Known rows, with every way that one mark hangs from another:
mogug(misomos mova vene(zaligek(degi))): [ 20   1   9   1 -11  -2   0   0   2   0  12  15  -1  13  -2  -1  -6   4
  -6  -6  -4  -4  14 -11  -8  -2  -4  -2   6   4  11   7  -6  -8  10   2
  10  -2  12  15  -9  -4  -3  -3  -9  -7  16 -17 -10]
defaz(mogug(misomos(rofibap) zani) zaligek): [  1  10  -2   4   1  17  -1  14  -3  -6  -7 -17  -9   4  -8 -29   3 -12
  -6  -5  13  -7  -8 -14  26  -8 -21  16   3   8   2  -2 -10  -9 -11  -1
   0  -6 -10  14  -7  -5   8   5   3   3  -7  29 -16]
rofibap(misomos): [ -2 -14  -3   5  -4  -9   8  -1  10  -4   2   0 -15   1  -7  11  15  18
  -1   8  12   7 -19   1  -2  12  -3   2  22   1 -21 -15  26  -5 -18  -8
  -2  -7   2   5  -6  10   0   3   6  -5  -1  -2   0]
zani(koram mogug(vene)): [ -9  -5   5   8   4   2  18  -8   1   4   0  10 -14  -6  -7   7  18  -1
  -8  32 -21  -2   1   3 -13  12   2 -23   0  -8  -9  -1  12   9  -7   6
  -1   7 -24 -16  11   3   9   5  12   2  -6 -15 -13]
zani(koram(degi) mogug(mova vene)): [ -9   4  14   0  11  -2  16  -6   9  -9   2  17 -10 -15   0  10   7   4
 -10  29 -21 -10   6 -11 -33  -1   4 -17  -2  -2  -2  13   7  23  -5  15
  -3  13 -22  -1  11   5  -8   4  11   8   7 -25 -16]
faro(mova(mogug(zani))): [  2   4  -3  -5  -1   8   7  -4  13 -11   7   0  -6 -16  -2   4  -6  -4
  -6  10  17  -6 -11  18  -2  -8   1   7   7   6 -15   2  14  13  -8   4
   4  -4  10   7  -2 -18  -1   4   5   0   5   4 -11]
zaligek(defaz(mogug) degi(koram)): [-39 -25   4   8  14 -17 -12 -13  -6   9  -7   6  -7   1   0   6  27  -5
   9 -20  -9   3  -8  22   2  -1   9 -11  -4  -6  -5 -14  25   7  -4 -13
 -21  14  -9 -11  25  -1  12   9  -8   3   1  -2  22]
faro(mova(mogug(misomos(rofibap) vene(zaligek) zani))): [ 35  24  -7 -18  -1  19  11  11   0 -11   9   2   6  -7  -4 -24 -22 -11
  -3   4  16 -17  11 -14  20 -13  -6   4   1   6   4  15 -11  -4   0  10
  18 -11   6   5 -33 -16   0  -4  -4   1  -4   8 -26]
koram(degi): [-11  -5   4   2   3 -10  14   6   4  -8  -6   1 -11   2  -8  16  18  19
 -12   2  -1   1 -18   3 -17   5   3  -3  11   0 -16 -16  19   8   3 -19
  -6   1   6  15   7  -1 -11   2   3  -2   3  -1  -1]
mova(mogug(defaz vene)): [  8  -1   6  -1   1   9   7   2  13  -6   6   1  -9 -23   1  13  -6  -1
 -21  15  10  -5   2  14   2  -2  14   1   3  -3  -4   5   5   4   6   1
  14  -1  -2  23   5   6  -4  -2  -6   1   7   5  -8]
defaz(zaligek(degi(koram) misomos(rofibap))): [-34 -12 -19  -3   1 -11 -12  -5 -19  18 -17  -7  20  14 -11   6  18  12
  17 -22 -11  13  -5   3   5  13   3   4   8  -5   2 -25  10   4  -9 -16
 -20   3  -5 -13   6  12   7   6   6  10  -8   3  18]
zani(mogug(defaz misomos mova vene(zaligek))): [ 33  10  10   0 -11  12   3   1  12  -7  18  12 -17  -8  10  -1 -23  -6
 -15  22  -2  -8  11 -19 -12  -3   2 -10  -3  -9  10  15  -8  -3   4   9
  16  -1  -5  10  -9   1 -13  -8   4  -4  12  -7 -16]
zaligek(defaz(mogug) degi(koram) misomos(rofibap) vene): [-48 -23 -14   3  10 -24 -21 -16 -28  28 -28 -12  22  -1   7   1  21  -2
  30 -35   2   7  -9  23   7  10   6  -5 -18   0   5 -26   7   5  -1 -13
 -29  13 -10 -31  18  13  15   6  -3  10  -8  -3  37]
misomos(rofibap): [-18  -1 -12   2  -4   1  15   3  -2  -2 -10 -14  -5   7 -13  10  23  14
  -5  -2   5  -3  -1  -8   0  15   8  -9  10  -8 -18 -15  14  -3  -1 -16
  -3 -10  -4  -3  -3 -10   4   3  11  -6  -7   5  -5]
zani(koram(degi) mogug(misomos(rofibap) mova vene)): [ -4  22   5 -10   7   8  20   0  -1  -9   1  13  -3 -14  -2  -7   1   0
  -9  20 -11 -16  23 -28 -20 -10  -5 -16  -5  -1   6  14 -13   3 -11  22
   4   9 -29  -4  -8  -5  -7  -5  16  11  -1 -15 -24]
vene(zaligek(degi misomos(rofibap))): [ -7  -5 -19  -4 -15  -9  -4   4 -19  15 -13  -7  13  22  -5  10  20  20
  12 -22   5  12  -6  -1   6  15   6  -8   8  -8 -13 -31  11   0   8 -17
 -12  -2  12 -12  -8  -1   2  -3   6  -2  -7  -2  18]
mogug(defaz vene(zaligek) zani(koram)): [ 21   3  12   4  11   4  17   2  13 -14  15   2 -11  15   0  -4   3  -2
  -2  23 -17  -1  -3  -5  13   9   5  -4   4  -9  -7  19   4 -12   7   3
   9 -14   6 -12  -5   1   4   3  -7 -15 -13   3  -4]
mova(mogug(defaz misomos vene(zaligek(degi)))): [ 30   1   7  -4  -4   6  -6  12   3   3  12  10   6 -10   3  -2  -9  -6
 -14  -2   6  -3   7   9  12 -14   2  -1   3  -2   8  -1  -6  -8  12  -1
  14   5  12  25  -9   3  -1 -15 -19   0   6  -2  -2]
mogug(defaz vene(zaligek(degi(koram))) zani): [  5  -5  13  -3  12  -7   0   1   5   1   9   5   2  26   1  -3   3  -6
   2   0 -18  -4   0   3   7   1   9   7   3  -4  -2  15   2 -16   5 -16
   7 -13  12  -5   1  -1  -1  -4 -15 -11  -3  -1   9]
defaz(zaligek(degi vene)): [-14 -20  -4  14  -3 -13 -13   5  -7  18 -17 -10  14  13 -12   9  21   9
   4 -12 -11   6 -15  15  -9  14   1   1   6   7   1 -22   3  13  10 -23
 -15   7   9   7  16  18  16   1  -5  -4   4 -10  20]
mogug(mova vene(zaligek(misomos)) zani): [ 25   4   4   3  -7  -1   3  -5   5  -3   6  -1  -5  17   8  -3 -18   2
   2   8   3   7  -9  -4  -3  11  -4  13   2   3   4  12  -3  -7  10   4
   8 -14  14   1  -5   0 -12   8  -5  -4   8  -4 -11]
vene(zaligek(defaz(mogug) degi(koram) misomos(rofibap))): [-26 -14 -12  -3   8 -17 -16  -9 -22  17 -14  -4  11  14   5  -4  24   1
  28 -34  -2  10  -7   8  22   6   8 -12  -9 -14   0 -25  21   8   4 -10
 -26  13  -7 -29   2   6   8   8  -9   8 -10   3  32]
mogug(defaz(zaligek(vene)) misomos mova zani(koram)): [  7   6   3   9  -2   4  -3  -1  14 -10   7  -7   5  -2   6 -10 -22  -9
   6  14  -7   5   2  -5  -5   1 -12  12  -6  10  18  22 -20  -3  -9  15
   1 -10   5  -1   2  13   4   4   3 -14   0   4   2]
faro(mova(mogug(misomos vene(zaligek(defaz degi))))): [ 29   0  -1  -8  -1   0  -6   5  -6   1  11  16   8 -12  -4  -2  -5  -3
   5 -16   8   2  13  12  10 -16   2 -12  -5   2   8  -1   3  10  18  10
   6  18  14   8 -14  -9   1 -10 -20   4  10 -12   1]
mova(mogug(defaz misomos(rofibap) vene(zaligek) zani)): [ 37  24   0 -14   3  19   9  18   7 -12   8  -8   4  -4   3 -22 -19 -14
 -13   8  16 -10  12 -10  28 -15  -4  10  -1  -3   4  14 -18 -25   8   1
  24 -18   5  14 -29  -5  -4 -11 -10  -2  -9  18 -17]

Rows:
[ -9   2  -1   4  13   9   2  -1 -12   1 -11 -11   0   6  -5 -25   5  -8
   7   6  -5   4  -5  -7  25   9 -11  11  -7   4   7   6  -9   5  -9  17
  -7   5 -23  -8   2   9  14  15   1  12 -17  17  -9]  defaz(mogug(vene zani(koram)) zaligek(misomos(rofibap)))
[ -4  14  -1  -9   6  13  10  15  -3 -10  -4   3  -1 -12  -7  -4  10   5
  -6  14 -11  -3   4 -26   0 -12  -4 -14   0  -9   0  -6  -7  10 -11   9
  -6  14 -22  -1  -6   7   0 -11  18   9 -16  11   1]  zani(koram(degi) mogug(defaz(zaligek) misomos(rofibap)))
[-33 -26  -7   8  12 -31 -13 -10 -11  18 -13  -3  15   8   1  16  25   4
  21 -20 -15   7  -7  26 -13  12   9 -10  -5  -2  -2 -17  14  -3   5 -24
 -19   1   6 -25  19  11  13   2  -9  -4  -1 -17  32]  zaligek(defaz degi(koram) vene)
[  4  -3   4   3  -1   4  15  -5  -3   3   7  16 -12 -11  -4  -2   5  -6
 -10  29 -18  -2   6  -3  -8   3  -9 -20  -1  -4   2  -2  -1  -8 -12  12
   5   7 -24 -14   2   0   9  -1  13   5  -5 -10 -22]  zani(koram mogug(misomos vene))
[  3   6  11   5   1   5  10  -4  16 -13   8  -3 -13   8   1   2  -8  -2
 -12  14   1  -7   3  -5 -14   3  -1  11   2   8  -4  23  -7 -10   4   2
  15 -18   3  10   4 -12  -9   5  -1  -6  11  -5 -23]  mogug(mova vene zani)
[ 16  -8  -4  -2  -2  -7 -11   1 -12  16  -7   8  14   0   1   7   0   6
  -2  -6   3   8 -11  23   5   0   5  -1   4  -3   3 -20   9  10  16  -3
  -3   8  12  11  -1  12   0  -3 -14  10   7 -12   7]  mova(mogug(vene(zaligek(degi misomos))))
[  6   4   6   7 -10   2 -21   7   7   1   1  -8  12   5   6  -3 -20  -6
  -1 -10   5   0  -1   3 -11 -12 -12  23  -2  19  14  12 -29  -9   0  -2
   4  -7  20  15   7   5   0  -8  -5  -9   7   2  12]  mogug(defaz(zaligek(degi vene)) misomos mova zani)
[ 15  24  -6 -16  -1  21   9   8   0 -10   5  -2   3 -18  -5 -17 -21 -12
 -10   3  20 -17  16  -6  11 -17  -6  11   0  15   1  18 -19  -9  -9  12
  21 -13   0   9 -21 -21  -2  -6   2   6  -3  12 -31]  faro(mova(mogug(misomos(rofibap) vene zani)))
[  1   2  -1   4 -17   6   5  -4   7  -4   5   8 -16 -13   4   7  -8  -1
 -12  17   5  -3   2  -5 -26  -5  -7  -8   4  -2  -2  -2   2  -2 -12   4
   4   3  -9   2   3  -9  -7  -1  20   1  12  -9 -17]  zani(mogug(misomos mova))
[  3   5   1  -4  -4  17  -8  19 -10   9  -4   0   4  -2 -10  -6   1  -2
 -15  -2  -5  -7  21 -21   5 -13  -4  -3  -1   1   6   1 -25  -5   2  -1
  10   8 -13  14  -3   0   5 -19   5  11  -5   9  -4]  zani(mogug(defaz(zaligek(degi)) misomos(rofibap) vene))
[ -5 -10  16   2  19  -8  -9  -7  -2   7   2   7  -7  21   3 -19  11 -19
   2  -2 -18 -12 -10  10  15  -1   0   6  -1   0  -1   7   9  -7   0  -9
  -3  -3  -2  -4   4   2  10   9 -15   1  -2  -4  -1]  defaz(mogug(vene(zaligek(degi(koram))) zani))
[ -5  -1   2   5 -13   2 -17   0   5  -1   3  -6   6   8   6  11 -14   4
   2 -15   7  17  -9   3  -5  -6  -1  24   3  10   0   4 -11   3   3   2
  -2  -1  18  12  12  -1  -9  -2   3  -1   9  10  17]  mogug(defaz(zaligek(degi misomos)) mova zani)
[-18 -11 -19  -8   4 -23  -7  -6 -22  15 -13  -5  20  23  -2   8  24  13
  30 -32  -6  18   0   4  14  12   9 -15  -1 -16  -4 -27  21  -4   9 -17
 -20  -1   5 -35  -4   4   3   0  -5   1 -13  -4  34]  vene(zaligek(defaz degi(koram) misomos(rofibap)))
[ -3 -13  -2  14  -1   1  -7   4   2   8 -15 -14  -3  -8  -1  13   5  -1
  -5  17  -7   3 -16   9 -12  11   5  -7  -3  -7   0 -11   4  17   4 -14
  -6   8  -6  -1  15  24   4  -3   9  -2   2  -1  16]  zani(mogug(defaz(zaligek(vene))))
[ 11   0  10  -5  -1  -4  -4  -7   9   0  19  17   3   7   7  -3 -17  -5
   1  -2 -14  -4  21 -11  -3  -2   7   0   2  -4  19  21  -2 -13   0  -1
  10  -5   5   6  -3   0  -7  -2 -13  -8  11 -14  -2]  mogug(defaz misomos mova vene(zaligek(degi(koram))))
[  6  10   8  -4   9  14  13  -8  17 -15  17   9  -6 -23   1   2 -15 -12
  -4  25   1  -9   9  10   3  -8  10   3  -4   5  -5  27   2  16  -8  24
  12   0  -1  -2  -1 -11   3   0  -2  -4  -4   4 -11]  faro(mova(mogug(defaz vene zani(koram))))
[-19 -25 -12   9 -14 -20 -15  -7 -18  28 -21  -4  17   4   0  19  10  16
  11 -16   1  15 -22  28 -18  17  -1   3   0   8  -6 -31   5   2   6 -20
 -15   4  14  -9  18  12   6  -1   4   0   4 -10  23]  zaligek(degi misomos vene)
[  6   7  -4  -2  -1  11   0  10  -7  -3  -5 -17   4   9  -2  -4 -11   5
  -2  -2   6   6  -1 -14  17   8  -1  21  -1   2   1   6 -21 -12   6  -1
  10 -13   1   5  -4   7  -7  -2  -1   5 -12  28  -1]  mogug(defaz(zaligek(misomos(rofibap))) vene zani)
[  2  -4 -21  -1  -6 -11   6   5 -13   3 -13 -14   6  18  -3   9  17  19
  19 -21   9  18  -8  -6  15  19   6 -14   0 -15 -10 -27  16  -1  19 -13
 -12  -4   6 -22 -12  -1  -3   2   0  -3 -11   7  18]  vene(zaligek(defaz misomos(rofibap)))
[ -3  11  15   1  11   3   8  -3  14 -16   7  13 -18 -10   9 -20  -8 -11
  -6   9   0 -12  -6  -5 -10 -19 -18   8  -4   8   1  16  -3   2 -21  21
  -6   6  -9  10   3 -10  -6  11   3   0   5   5 -17]  defaz(mogug(misomos mova zani(koram(degi))))
[  1  15  10  -3   3  -3  15  -2  14 -19  12  11  -6  -2   1  -7  -8   1
  -4  11  -4  -3  -1  -8 -19 -12 -17   7   4   9  -4  13  -4  -9 -18  13
   1  -6   3   3  -2 -13 -11   5   7  -5   2  -4 -16]  mogug(misomos mova zani(koram(degi)))
[-19  -9   4   8  -4 -10 -21  -8  -2   6  -5  -3  -4  -1  15   4   1  -4
   9 -25  16  11 -10  19  -4 -12  -6  14 -11  10  -6  -3  -4   4   4   9
 -13  10   7  -2  20 -10  -3   4   0   5  11   6  18]  zaligek(defaz(mogug(mova zani)) degi misomos)
[  1  21  -1  -7 -11  16   8   5  16 -20  10 -11  -6  -2   6  -4 -19  -4
 -10  -1  19  -8  15 -22  -2 -11  -3  14   3   6  -3  20 -21 -27 -12   4
  17 -24   7   7 -11 -23 -12  -6  12 -12  -4  20 -14]  mogug(defaz misomos(rofibap) mova zani)
[  5 -16  -3   6   2 -16  -3  -6 -21  19  -4  11   6   6   2  11  23   7
  17   1 -23  20  -1  11   0  10   3 -27  -9 -15  -1 -18  10   9  17   8
 -14  23  -7 -34   6   8   9  -6  -2  10  -8 -22  23]  zani(koram mogug(vene(zaligek(defaz degi misomos))))
[  1  -6   0   7 -14   2 -22   4   1  11  -6  -1   7 -11   6   6 -12  -4
  -3   3  -4  -1   4   1 -23 -10  -7   1  -6   9  15   0 -19  10  -2   2
  -2  13   1  13  14  14   0 -13   8   1  14  -9  15]  zani(mogug(defaz(zaligek(degi vene)) misomos mova))
[ 17   6 -19 -11   1   2   2   1 -11   0  -2  -3  14 -12   1   5  -7   6
  17 -14  17   6   6   0  20   5  11 -12  -7  -8   3  -5   9  21  18  10
   0   9   4 -10 -18   0  -5   0  -9   8  -3  -2   5]  faro(mova(mogug(vene(zaligek(defaz misomos(rofibap))))))
[ -1  -2  -4  -3  -6  11   6  -6  14 -12   8   5 -11 -30   0  23  -9   5
  -7   7  19  -1  -1  15  -6  -5  18  -2   5   0 -12   1  20  28  -6   5
   4   7   5  14   4  -9  -6  -2   6  -5   8   8  -2]  faro(mova(mogug(defaz)))
[ 31  26   7  -7  -3  15  12  11  14 -18  14  -5  -4  11   6 -17 -25  -8
  -8   5   7 -13  19 -33  11  -5  -1  10   0   1   7  31 -25 -27   5   7
  25 -25   8   6 -24 -13 -12  -6  -4 -13  -5  11 -20]  mogug(defaz misomos(rofibap) mova vene(zaligek) zani)
[ 14   6  11   3 -11  10   8  -1  16 -13  19   7 -15 -12   5   6 -24   1
 -17   9   7  -8  17 -13 -10  -2   1   4   2   6   7  21 -14 -13   1   7
  22  -9   0  20   2  -7 -13  -2  -2  -9  14   4 -20]  mogug(defaz misomos mova vene)
[-40 -21 -14   4  10 -13 -26 -11 -26  30 -31 -11  25   4   0 -10  15  -3
  24 -23  -8   4 -15  15  10  13   1   6  -7   2  14 -25   5  17 -10 -15
 -30  14 -12 -14  16  29  17  13  -1  12  -4   2  27]  defaz(mogug zaligek(degi(koram) misomos(rofibap) vene))
[-11   1   9  10   0   7   2  -8  20 -11   2  -5 -23  -2   6  -5  -4 -11
 -11   6  12  -8 -13   3  -7  -5  -3  12   0   5 -11  12   7   4 -11   6
  -1  -6  -2  12  11 -14  -4  13   7  -5  11   6 -13]  defaz(mogug(mova zani))
